Known rows, with every way that one mark hangs from another:
X(S(K Y)): [-0.71 -1.28 -0.21 -1.61 -0.78  1.84 -0.22  0.37 -1.64 -0.28  4.57  2.78
  0.04  0.69 -2.72  2.08 -0.72 -0.41  0.30  0.08  1.88  1.26  0.56  2.08
 -1.12]
R(Y(S)): [-1.02  1.55  1.35 -1.23  1.99  2.85 -3.15 -1.70 -0.50  1.59  4.64  1.35
 -0.65 -1.41 -0.39  0.71 -1.66  2.80  1.00 -3.92 -1.39 -3.03  0.27 -0.54
  1.01]
W(C): [-0.10  0.04 -0.94  0.98  3.15 -0.60 -4.00 -2.78 -1.14 -0.20  4.27 -0.64
  0.59 -0.04 -1.00  2.91 -1.00  0.71  0.19 -3.94  0.05 -2.34 -1.05 -0.76
 -0.13]
S(K(B(T)) W X Y): [-0.17 -0.95  1.16  0.47 -2.07 -1.48  3.20  0.82  0.48  0.24 -5.57 -1.38
  0.14  0.95  2.96  0.50  1.33 -1.19  0.80  4.14  0.67  3.61  0.82  0.08
 -1.36]
X(S(K W)): [ 0.23  0.21  0.68 -1.38 -0.49  0.98 -1.67  2.39  0.25 -0.71  4.68  0.68
 -0.94  0.65 -2.52 -1.85 -1.03 -0.23 -1.03 -1.47  3.04  1.32  1.91  3.05
 -1.42]
Y(S(K X)): [ 0.78  1.38  0.03 -1.75 -0.32  1.93 -0.36  0.09 -0.44 -0.42 -1.92  0.29
 -0.26 -1.08 -0.92 -2.15 -0.18  0.74  0.60 -1.03  1.91  0.26 -0.10 -0.09
  1.72]
S(X Y): [-1.77 -2.76 -0.39 -0.35  0.55  0.54  1.11 -3.18 -0.89  1.23 -1.21 -0.70
 -0.24  0.07 -0.71  2.42  1.69 -0.02  1.07 -0.31 -0.02  0.28 -0.08 -0.19
  0.12]
R(Y): [-1.59 -0.79  2.34 -0.60  1.73  2.27 -3.31 -3.77 -1.00  2.44  4.77  0.73
 -0.13 -0.80 -0.75  0.91 -0.63  1.01  2.02 -3.73 -0.63 -2.52  1.24  0.95
 -0.33]
Y(R S(K(B) W X)): [ 0.01  1.76 -0.15 -1.30 -2.64  1.25  2.62  2.54  1.71 -0.24 -5.56 -1.53
  0.91 -0.31  1.40 -3.67  0.81  0.62 -0.87  1.50  1.28 -0.08  0.33 -0.34
  1.28]
X(S(K(B) W Y(R))): [-1.55 -0.95 -0.52 -1.00 -3.08  1.20  2.82  2.76  0.55 -0.08  0.87  0.96
  1.24  1.60 -0.54  0.68  0.44 -0.56 -1.18  2.65  1.00  0.75  0.94  1.77
 -1.71]
K(S): [-0.52 -0.23  1.55 -1.12  3.30  0.54 -3.34 -0.47 -0.44  1.61  4.10 -0.36
 -0.13  0.37 -1.24  0.72 -0.92  1.94 -0.07 -0.26  0.87 -1.97 -0.29 -0.65
  1.16]
Y(R S(K(B))): [-0.82  2.28  0.63 -2.42 -0.98  2.67 -0.32  1.05  0.08  0.63 -0.45  0.62
  2.54 -0.37  1.49  0.16 -0.84  1.17  0.25  0.43  1.48 -2.58 -0.93 -0.94
  1.66]
X(S(Y(R))): [-2.15 -1.53 -1.67 -2.65  0.13  2.48  0.57 -1.01 -1.06  1.56  6.75  0.54
  0.83  0.70 -1.29  3.46 -0.67  0.16  0.05 -0.86 -0.14 -1.35  0.40  1.26
 -0.17]
W(C S(K(B) X Y)): [ 0.79 -2.12 -0.83  3.71 -1.99 -2.58  2.28 -0.90 -0.22 -2.13 -4.25  4.27
  0.14 -0.78 -0.83  0.92  2.05 -3.29  0.39  1.41 -2.63  1.58 -1.70  0.02
 -1.00]
B(T): [-0.72  0.41  1.73 -2.39  3.03  0.56 -3.32 -2.48 -1.08  2.30  5.88 -1.86
  0.37 -0.05  2.39  3.14 -1.88  0.42  1.79 -1.74  0.95 -1.14  0.25 -0.11
  0.22]
K(B(T) S(X Y(R))): [-1.20 -1.53  0.25 -0.52  0.44 -0.29  3.02 -0.54  0.07  2.66 -2.24 -1.85
  1.45  0.62  3.48  1.93  0.58  0.23  0.94  5.37 -1.50  0.24 -0.80 -1.86
  1.00]
W(C S(K)): [ 2.14  1.08 -0.19  0.37  0.43 -1.26 -2.54 -0.22 -1.01 -2.06  3.96  3.41
 -0.37 -0.73 -2.27  0.01 -1.27 -2.68  0.32 -2.46 -1.02 -0.84 -0.35  0.65
 -0.06]
W(C S(X Y(R))): [ 0.38 -1.38 -3.38  0.31 -0.57 -1.29  2.85 -2.11 -0.65 -0.67  0.94  1.24
 -0.20 -0.57 -1.07  1.44  0.77 -3.07  0.22 -0.81 -4.42 -1.03 -0.72 -0.48
  0.62]
D(T): [-0.40 -0.35  2.18 -1.40  1.38 -0.09 -3.87 -3.11 -1.14  0.54  4.28 -0.06
  0.39 -0.72 -0.07  2.43 -0.31 -1.21  0.93 -2.19  1.80 -1.49 -0.59  1.60
  0.12]
Y(R S(K W X)): [ 1.18  2.85 -1.31 -3.54 -2.04  1.91  2.42  2.87  0.74 -0.59 -2.68 -2.20
 -0.19 -0.15 -0.28 -4.48 -0.35  0.31 -0.69  0.24  1.36 -0.15  1.54  0.06
  1.88]
R(Y(S(K))): [ 0.24  2.54  1.62 -1.97 -0.11  3.23 -2.34 -0.03 -1.15  0.40  2.74  2.45
 -0.29 -1.10 -1.30 -1.41 -1.91  1.85  1.45 -2.40  0.04 -1.63  1.08  0.17
  1.01]
R(Y(S(K(B) W X))): [-0.06  0.80  1.88  1.56 -2.15  1.26  0.92  1.36  1.43 -0.05 -5.21  1.11
 -0.84 -1.11  0.48 -4.27  0.86  1.32  0.18 -0.06 -0.35  0.80  1.06  0.40
 -0.19]
D(T(B)): [-0.06  0.12  3.58 -2.04  0.63 -0.92 -3.21 -5.54 -2.01  1.10  3.31 -1.11
 -0.12 -0.15  1.23  2.39  1.42 -1.33  0.56 -2.20  4.06 -0.63 -2.05  0.98
 -0.30]

Rows:
[ 2.52  3.45 -3.62 -1.15 -1.18  0.26  1.52  2.74  0.34 -2.51 -2.79 -2.14
 -0.13 -0.14 -0.84 -3.94 -1.03  0.05 -1.44 -0.77  0.01 -0.34  0.42 -1.06
  1.47]
Y(R S(K W(C) X))
[-0.51  2.25  1.18 -1.05  1.42  1.54 -2.22  0.71  0.71  0.92  3.42 -0.10
 -1.86 -0.70 -0.22 -0.94 -1.42  2.94 -0.46 -3.22 -1.57 -2.08  1.21 -0.37
  0.37]
R(Y(S(W)))
[-1.88 -2.14 -1.55 -2.33 -0.60  1.71  2.87 -2.98 -0.93  1.88 -0.86 -1.81
  0.98  0.28 -0.14  1.75  1.45 -0.62  1.15  0.35 -0.56 -1.01  0.36 -0.21
  0.88]
S(X Y(R))
[ 0.76 -0.15 -0.49  3.25 -0.23 -1.27 -1.99  2.27  0.76 -2.38  1.75  1.40
  0.20  0.57 -1.43 -0.33 -0.55 -0.24 -1.72 -1.27  1.62  1.21 -0.44  1.72
 -2.55]
X(S(K(B) W(C)))
[ 1.37  1.22 -0.87  1.49  3.45 -2.50 -3.02  1.80  0.39 -1.02  3.04 -1.67
 -1.10  1.11 -1.70 -0.37 -1.31  1.66 -2.18 -0.88 -0.54 -1.34 -0.14 -1.44
 -0.04]
K(S(W(C)))
[-1.43 -0.15  0.87 -1.55  1.38 -0.06  1.08  0.10 -0.32  2.83  1.78 -1.29
  2.10  1.41  3.49  4.14 -0.83  0.96  0.67  4.73 -1.44 -1.38 -0.89 -2.26
  0.87]
K(B(T) S(Y(R)))
[ 0.77 -0.67 -1.87  2.06  1.65 -2.08 -1.04 -1.19  0.50 -1.14 -0.91 -2.64
 -1.22  0.00 -0.92 -0.91  0.62 -0.09 -0.97 -3.01 -0.15  0.11  0.12 -0.16
 -0.66]
S(W(C) X)
[-0.80 -0.19  3.16  0.42  3.38 -0.71 -3.07 -0.49  0.32  2.51  2.84 -0.78
  1.05  0.29  3.19  2.44 -1.23  1.59  0.75  2.04  0.41 -0.87 -1.28 -1.32
  0.43]
K(B(T) S)
[-1.03 -2.13  0.76  1.30 -2.77 -0.93  3.26  0.56  0.79 -0.25 -7.02 -0.21
  0.21  0.82  0.15 -0.51  2.77 -0.80 -0.07  3.15  1.18  2.64  0.53  0.42
 -1.28]
S(K(B) W X Y)
[ 2.45  2.65 -1.50  1.48 -0.73  0.20 -0.01  1.49  0.05 -2.37 -2.52  0.48
 -1.95 -1.11 -1.65 -4.53 -1.02  0.80 -0.39 -2.49 -1.57  0.61  1.25 -0.25
  0.05]
R(Y(S(K W(C) X)))
[-0.49  0.23 -2.08  1.97  0.77 -2.32  1.46  2.13  0.78 -0.34 -0.81 -1.44
  1.06  2.02  0.20  2.07  0.19  1.40 -2.35  3.20 -2.56 -1.74 -1.33 -2.74
 -0.20]
K(B S(W(C) Y(R)))
[-0.39 -0.16 -4.10 -0.15  0.27 -0.35  0.94  1.36 -0.24 -1.11  5.77 -0.81
 -0.17  1.46 -1.82  2.48 -1.06 -0.15 -2.13 -1.32 -1.64 -0.68  0.40  0.37
 -1.25]
X(S(W(C) Y(R)))
[-1.03 -2.19  1.48  1.46  1.59 -1.44  1.39 -1.01  0.03  2.13 -2.64 -0.74
  0.34  0.31  2.94  2.61  0.86  0.64  0.90  4.66 -0.94  1.48 -1.32 -1.71
  0.25]
K(B(T) S(X Y))
[-0.60 -2.77  1.46  1.39 -2.86 -0.89  2.96 -0.89  0.11 -0.23 -4.27  4.06
  0.08 -0.77 -0.33  0.34  2.65 -3.13  1.10  2.47 -1.18  1.88 -0.66  1.10
 -0.45]
W(S(K(B) X Y))
[-1.18 -1.67  2.02  0.66 -0.41  1.67 -2.31 -0.23 -0.02  0.33  3.16  2.86
  1.25 -0.16 -0.85  0.66 -0.11 -0.11  0.34 -0.69  3.10  0.54 -0.36  2.56
 -1.39]
X(S(K(B)))
[ 1.68 -0.24 -3.07 -0.59 -2.71 -0.79  3.57 -0.39 -1.19 -1.93 -1.11  2.26
  0.14 -0.26 -1.96 -0.53  0.51 -4.03  0.63  0.58 -2.95  0.20  0.15  0.28
  0.62]
W(C S(K X Y(R)))
[-0.09 -0.97  2.54  0.24 -0.47  0.09 -0.24 -1.76 -0.17  1.25 -3.13 -0.74
  1.31 -0.56  3.20 -0.12  0.39 -1.25  2.39  1.49  2.17  1.82  0.00  0.73
 -0.24]
S(K(B(T)) X)
[ 1.95  0.35 -1.56  1.27 -0.43 -1.71 -0.28  0.57 -0.09 -2.26 -2.80 -1.56
 -0.81  0.24 -1.82 -2.96  0.33 -1.12 -0.48 -1.28  1.23  1.46  0.90  0.67
 -0.67]
S(K W(C) X)
[-0.07 -1.12 -0.34 -1.01 -2.25 -0.24  2.88  0.83 -0.20 -0.66 -4.23 -1.03
 -0.97  0.95 -1.61 -1.26  1.69 -1.01  0.02  1.81  1.21  2.53  1.69  0.85
 -0.71]
S(K W X Y)
[ 1.17  2.51 -3.99 -0.27  0.84 -0.28  0.73  1.05  0.95 -1.31 -0.74 -3.21
 -0.55 -0.37  0.07 -1.81 -0.70  1.08 -1.86 -2.35 -1.45 -1.66 -0.29 -1.75
  1.61]
Y(R S(W(C) X))
[ 1.61  0.00 -1.55  2.44  2.57 -2.70 -1.02  0.88  0.77 -1.23 -0.99 -2.39
 -1.79  0.50 -1.75 -2.52  0.13  0.87 -1.90 -0.33 -0.63  0.27 -0.04 -1.01
  0.22]
K(S(W(C) X))
[-0.48  3.15 -0.97 -3.68  1.02  1.66 -0.53  1.92  0.91  0.75  3.25 -2.71
 -0.10  0.29  0.74 -0.34 -1.51  2.15 -1.49 -1.80 -0.02 -3.02  0.39 -1.19
  1.76]
Y(R S(W))
[ 0.12 -1.28 -2.97  2.15  0.74 -2.36  1.37 -0.95 -0.04 -1.40 -2.33 -1.92
 -1.23  0.76 -1.30  1.31  1.19 -0.21 -1.07 -0.86 -1.59  1.05 -0.11 -0.94
 -1.03]
S(W(C) X Y)
[ 0.54  1.44  1.64 -0.39 -0.10  0.72 -0.09  0.24  0.23  0.50 -3.26 -0.04
  0.74 -1.27  3.57 -0.39 -0.58  0.69  1.36  1.45  1.51  1.30 -1.11 -0.76
  1.10]
Y(S(K(B(T)) X))
[-0.84 -1.98  1.85  2.50  1.19 -1.67  0.03  0.78  2.16  1.01 -3.76 -1.81
 -0.70  0.24  0.34 -2.23  1.95  1.39 -1.31  1.98  0.54  0.53 -0.30 -0.32
 -0.16]
K(B S(W X))
[ 0.35  1.26  2.63  0.47 -0.81  1.82 -0.08 -0.69 -0.04  1.20 -2.63  1.31
  0.14 -1.94  3.27 -1.85 -0.88  0.86  2.63  0.53 -0.50  0.92  0.38 -0.07
  0.48]
R(Y(S(K(B(T)) X)))
[ 2.15  4.25 -0.23  1.14  0.99 -1.87 -1.81  3.35  0.64 -1.98 -0.53 -0.78
  0.34  0.28  3.05  0.59 -2.40  1.32 -1.06  0.38  0.01  0.49 -1.35 -2.17
 -0.28]
Y(S(K(B(T)) W(C)))
[-0.73  0.25  0.69 -0.17  1.09  2.51 -1.10 -2.46 -0.15  1.41  0.64  0.57
 -1.24 -2.07 -0.37 -1.42 -0.24  1.97  1.32 -3.43 -1.50 -1.42  0.42 -0.04
  1.30]
R(Y(S(X)))
[ 0.15 -0.89 -1.58  3.32 -1.16 -1.69  0.25  2.58  0.18 -2.55  0.49  2.23
  0.10  1.36 -1.64  1.90  0.09 -0.33 -1.95  0.87  0.21  2.06 -0.60  0.86
 -2.87]
X(S(K(B) W(C) Y))
[-1.41 -1.94 -0.35  0.51 -0.93 -0.92  4.13  1.36  1.61  1.39 -4.81 -2.15
  0.43  1.40  0.69 -0.65  2.28  0.71 -1.38  4.72 -1.24  0.20 -0.06 -1.23
  0.39]
K(B S(W X Y(R)))
[ 0.49 -1.78  0.33 -0.98 -2.32 -0.19  2.63 -0.61 -0.82 -0.53 -1.37  3.49
 -1.08 -0.64 -2.02 -0.55  1.48 -3.45  1.18  1.11 -1.11  1.75  0.57  1.41
  0.16]
W(S(K X Y))
[ 1.51  0.99 -0.03  2.35  0.51 -1.84 -2.11  2.40  0.52 -1.76  3.33  0.32
  0.14  0.57  1.42  0.54 -2.06 -0.67 -0.90 -0.18  1.20  2.13 -0.05  1.33
 -2.56]
X(S(K(B(T)) W(C)))
[-0.06 -2.16  2.59  1.42 -1.98 -0.41  0.46 -1.15  0.79 -0.02 -2.93  3.51
  0.10 -1.63 -0.05 -1.90  2.07 -3.00  1.20  0.23  0.12  1.06 -0.39  1.92
 -0.11]
W(S(K(B) X))
